In the rows, zero is written as 128.
Known rows, with every way that one mark hangs from another
E(Q(H P T)): [121  97 136 134  47  78 135 144 109  99 141  95  94 134 110 117 157  98
 164 154 126  98 122 115  89]
M(Q(H T)): [115 119 130 140  52  98 148 171 127  93 136  72  91 120  92 115 153  99
 180 129 158 109 103 131 132]
E(Q): [137 129 104 139 122 126 136 127 137 128 143 116 123 115 120 133 161 106
 137 124 137 102 144 118 133]
Y(T(Q(E))): [135 110 126 163 101 104 144 145 156 109 101 118  75 106 107 150 188 133
 151 139 140 113 148 127 125]
S(Y(T(Q))): [130 110 164 168 114  94 147 140 135 110 108 120  63 112 112 155 203 144
 154 153 129 142 156 130 121]
P(Q(E H M)): [171 150  92 128 121 132 139 165 125 110 148 114  78 167 106 152 194 119
 190 171 154  65 142 111 132]
T(Q): [131 141 138 148 105 117 152 141 147 100 127 131  96  86 116 118 163 154
 140  94 146 125 127 101 137]
Q(E H M P R): [135 118 117 120  62  87 121 185  96  75 164  79  87 153 138 134 171 116
 187 182 143  49 147 115 102]
R(Q(H P)): [112 102 136 140  64  97 139 162  99  86 184 114  81 102 121  95 138 152
 175 132 162 109  94 100 103]
Q(M P): [104 141 126 124  93 117 148 155  99  96 154  86  97 125 113 115 135 150
 159 138 137 134 134 104 103]
E(Q(H M P R)): [135 122 120 122  70 100 120 175 102  80 166  81  98 143 145 137 173  95
 188 171 143  66 145 104 111]
J(Y(T(Q(M)))): [106 144 140 154 112 114 138 180 142  85 104  72  92 116 103 148 180 121
 164 143 146 164 114 132 116]
R(Q): [117 129 129 135 106 134 146 151 122 109 169 114  93  89 121 120 134 155
 148 104 163 126 103 121 137]
Y(T(Q(E H))): [141 104 120 166  87  84 139 164 159 100 104 119  69 125  98 144 196 119
 169 166 143  93 142 124 120]
Q(H M P): [115 133 119 129  80  90 143 180 101  83 162  84  91 143 102 109 146 132
 180 171 139 109 126 100  99]
M(Q(E H)): [144 108  75 153  90 107 137 160 141 101 144  95 115 131 102 118 178  94
 178 141 169  59 123 118 134]
P(Q): [147 151 152 133 120 149 145 128 122 132 154 141  79 105 121 128 159 150
 153 107 140 122 138 119 141]
H(Q(E P)): [120  89 112 127  88  89 125 125 116 117 166 122  89 122 135 124 174 115
 153 133 147  85 150 110  99]
P(Q(R)): [153 153 179 122 103 151 131 139 110 121 164 133  67  96 153 139 163 145
 161 107 140 103 145 133 150]
P(Q(T)): [135 149 175 124  89 138 151 135 116 125 136 120  61 111 111 138 153 144
 153 110 130 137 127 136 132]
R(Q(M P)): [102 127 123 123  86 132 151 165  93  82 175  89  84 107 124 118 135 163
 172 121 166 132 106  98 109]
H(Q(M)): [114 141 104 111 121 112 136 164 127 111 159  95  88 137 120 149 170 108
 167 145 154 118 143 118 139]
Q(H M P R T): [105 132 179 107  20  78 135 199  82  64 153  53  61 142 127 132 142 122
 189 172 129 106 121 129 100]
Q(H M): [127 157 101 126 110 103 144 190 123  96 148  84 100 154  93 131 154 119
 173 172 142 103 127 117 134]
Q(M): [120 163 110 122 124 131 152 165 123 108 142  86 107 133 103 138 143 137
 149 139 141 129 136 122 138]
J(Y(S T(Q))): [121  96 167 166 117  97 138 170 152  92 118  92  89 109 109 153 178 129
 132 146 130 171 128 150 102]
R(Q(M)): [115 146 108 124 114 142 153 175 116  92 163  87  93 115 114 139 142 150
 167 125 168 129 107 115 142]
Y(S T(Q)): [134  86 160 161 108  97 156 161 159 102 118 114  63 105 107 159 176 148
 132 147 127 155 158 139 115]
H(Q(E M P T)): [105 106 114 105  64  88 137 154 107  97 144  75  72 153 119 149 173 106
 171 157 144 102 142 120  93]

Rows
[130 144 137 104  72 116 137 177 113  93 126  57  84 147 127 176 158 114
 158 154 132  87 145 154 131]	Q(E M R T)
[136  86 119 145  43  96 121 163 108  79 168  88  96 114 144 110 175 101
 191 139 167  47 130 114 112]	M(Q(E H P R))
[135  84 143 167 119  95 136 163 158  97 111  94  95 122 109 162 191 121
 132 157 133 143 135 149  95]	J(Y(S T(Q(E))))
[137 119 151 122  58  92 124 166 121  99 140  87  92 131 131 148 167  83
 164 154 129  77 132 142 130]	E(Q(H R T))
[125 107 150 105  65  90 119 149 124 112 147  95  71 126 147 163 179  92
 153 135 141  78 149 153 130]	H(Q(E R T))
[140 120  99 155  96  91 145 187 153  86 101  93  69 147  93 160 202 117
 186 183 150  95 144 117 123]	Y(T(Q(E H M)))
[111 138 127 119  69 105 153 201 110  77 150  66  69 140  94 143 143 130
 188 155 163 120  88 124 129]	R(Q(H M T))
[138 111 124 115  97 101 111 145 129 117 166 116  86 119 159 154 185  98
 152 135 150  63 160 139 142]	H(Q(E R))
[158 140 107 134  85 100 133 192 140  69 132  97  86 138 132 155 201 120
 185 157 159  49 142 105 141]	T(Q(E H M R))
[ 91 102 164 112  50  80 135 137 105 107 157  98  66 111 127 119 151 120
 154 121 134 135 128 124  94]	H(Q(P T))
[141  80 155 165  96  74 149 180 161  90 124 115  57 123  99 154 185 134
 151 173 130 134 149 134 112]	Y(S T(Q(H)))
[141 106 182 165  87  75 131 168 128  93 121 113  50 121 130 160 215 127
 175 177 133 110 157 137 128]	S(Y(T(Q(H R))))
[115 101 119 151  57  98 138 158 111  87 164  93 101 107 112  86 153 116
 185 127 164  99 111 100 109]	M(Q(H P))
[136 121 142 164 109  81 148 178 132  89 109  96  57 149  99 165 216 131
 184 193 138 125 153 123 121]	S(Y(T(Q(H M))))
[129 109 138 131  53 122 135 154 123  94 132  69  93 107 133 145 163  99
 165 112 156  79 128 149 138]	M(Q(E R T))
[131 105 149 128  66 106 122 134  98 103 163 110  95 104 155 122 153 139
 144 128 132  73 151 127 105]	Q(E P R)
[131 104 119 132  64  94 141 170 123  94 147  94  78 131 103 136 155 124
 169 148 158  84  95 133 120]	R(Q(E H T))
[125  66 202 152  66  86 141 163 129  81 138 109  47  90 145 151 172 155
 142 142 124 144 164 136  97]	Y(S T(Q(P R)))
[107 129 157 165 106 107 132 162 145  97 106  92  94  97 109 135 173 125
 150 127 141 162 111 137 114]	J(Y(T(Q)))
[147 101 141 145  48  81 127 159 122  71 147 125  80 105 148 116 188 137
 171 134 148  53 135  97 106]	T(Q(E H P R))
[113 115 141 152  68  82 148 186 129  73 118  89  54 124  99 130 178 136
 191 170 144 130 133 101 100]	Y(T(Q(H M P)))
[119 114 113 121  45  75 144 177 101  81 132  64  81 171  92 132 158 117
 179 186 132  85 125 118  82]	Q(E H M P T)
[118 143 133 101 103 112 122 177 119  97 169  86  76 127 152 161 175 101
 171 143 155 101 154 130 149]	H(Q(M R))
[136  85 189 152  92  97 144 171 149  91 127 109  54  97 135 170 178 143
 137 144 127 138 165 150 124]	Y(S T(Q(R)))
[147  88 115 152 118 103 157 175 161  92 108  94  67 142 102 186 196 135
 145 177 137 123 168 134 113]	Y(S T(Q(E M)))
[134 106 120 152  79 105 146 126 131  94 131 132  98  95 125 110 174 156
 146 107 146  95 137  90 101]	T(Q(E P))
[151 122 126 134  91 103 114 158 127 105 157 108 107 126 143 140 175  86
 164 154 139  61 142 126 140]	E(Q(H R))
[168 157 130 113 115 157 132 157 114 110 152 111  74 137 146 169 186 130
 177 140 150  69 158 129 146]	P(Q(E M R))
[136 153 108 141 102 102 153 188 143  75 128 101  91 130 100 131 178 134
 179 147 157 101 122  90 136]	T(Q(H M))
[127  92 160 169 105  79 134 185 154  83 122  90  86 125 101 149 187 115
 149 170 133 150 121 146  97]	J(Y(S T(Q(H))))
[132 168 155 112  97 147 156 157 111 111 132  91  60 137 104 155 157 140
 172 129 138 137 129 129 133]	P(Q(M T))
[132 118  85 131  83  88 138 172 108  88 152  85  99 163 103 122 166 122
 178 187 143  70 136 102  91]	Q(E H M P)
[138 106 160 174 103  74 143 158 135 101 113 119  58 129 103 150 211 132
 170 177 132 123 150 127 120]	S(Y(T(Q(H))))
[153 141 101 120  94 100 123 195 120  86 152  80  96 162 128 158 178 101
 180 186 145  45 147 132 138]	Q(E H M R)
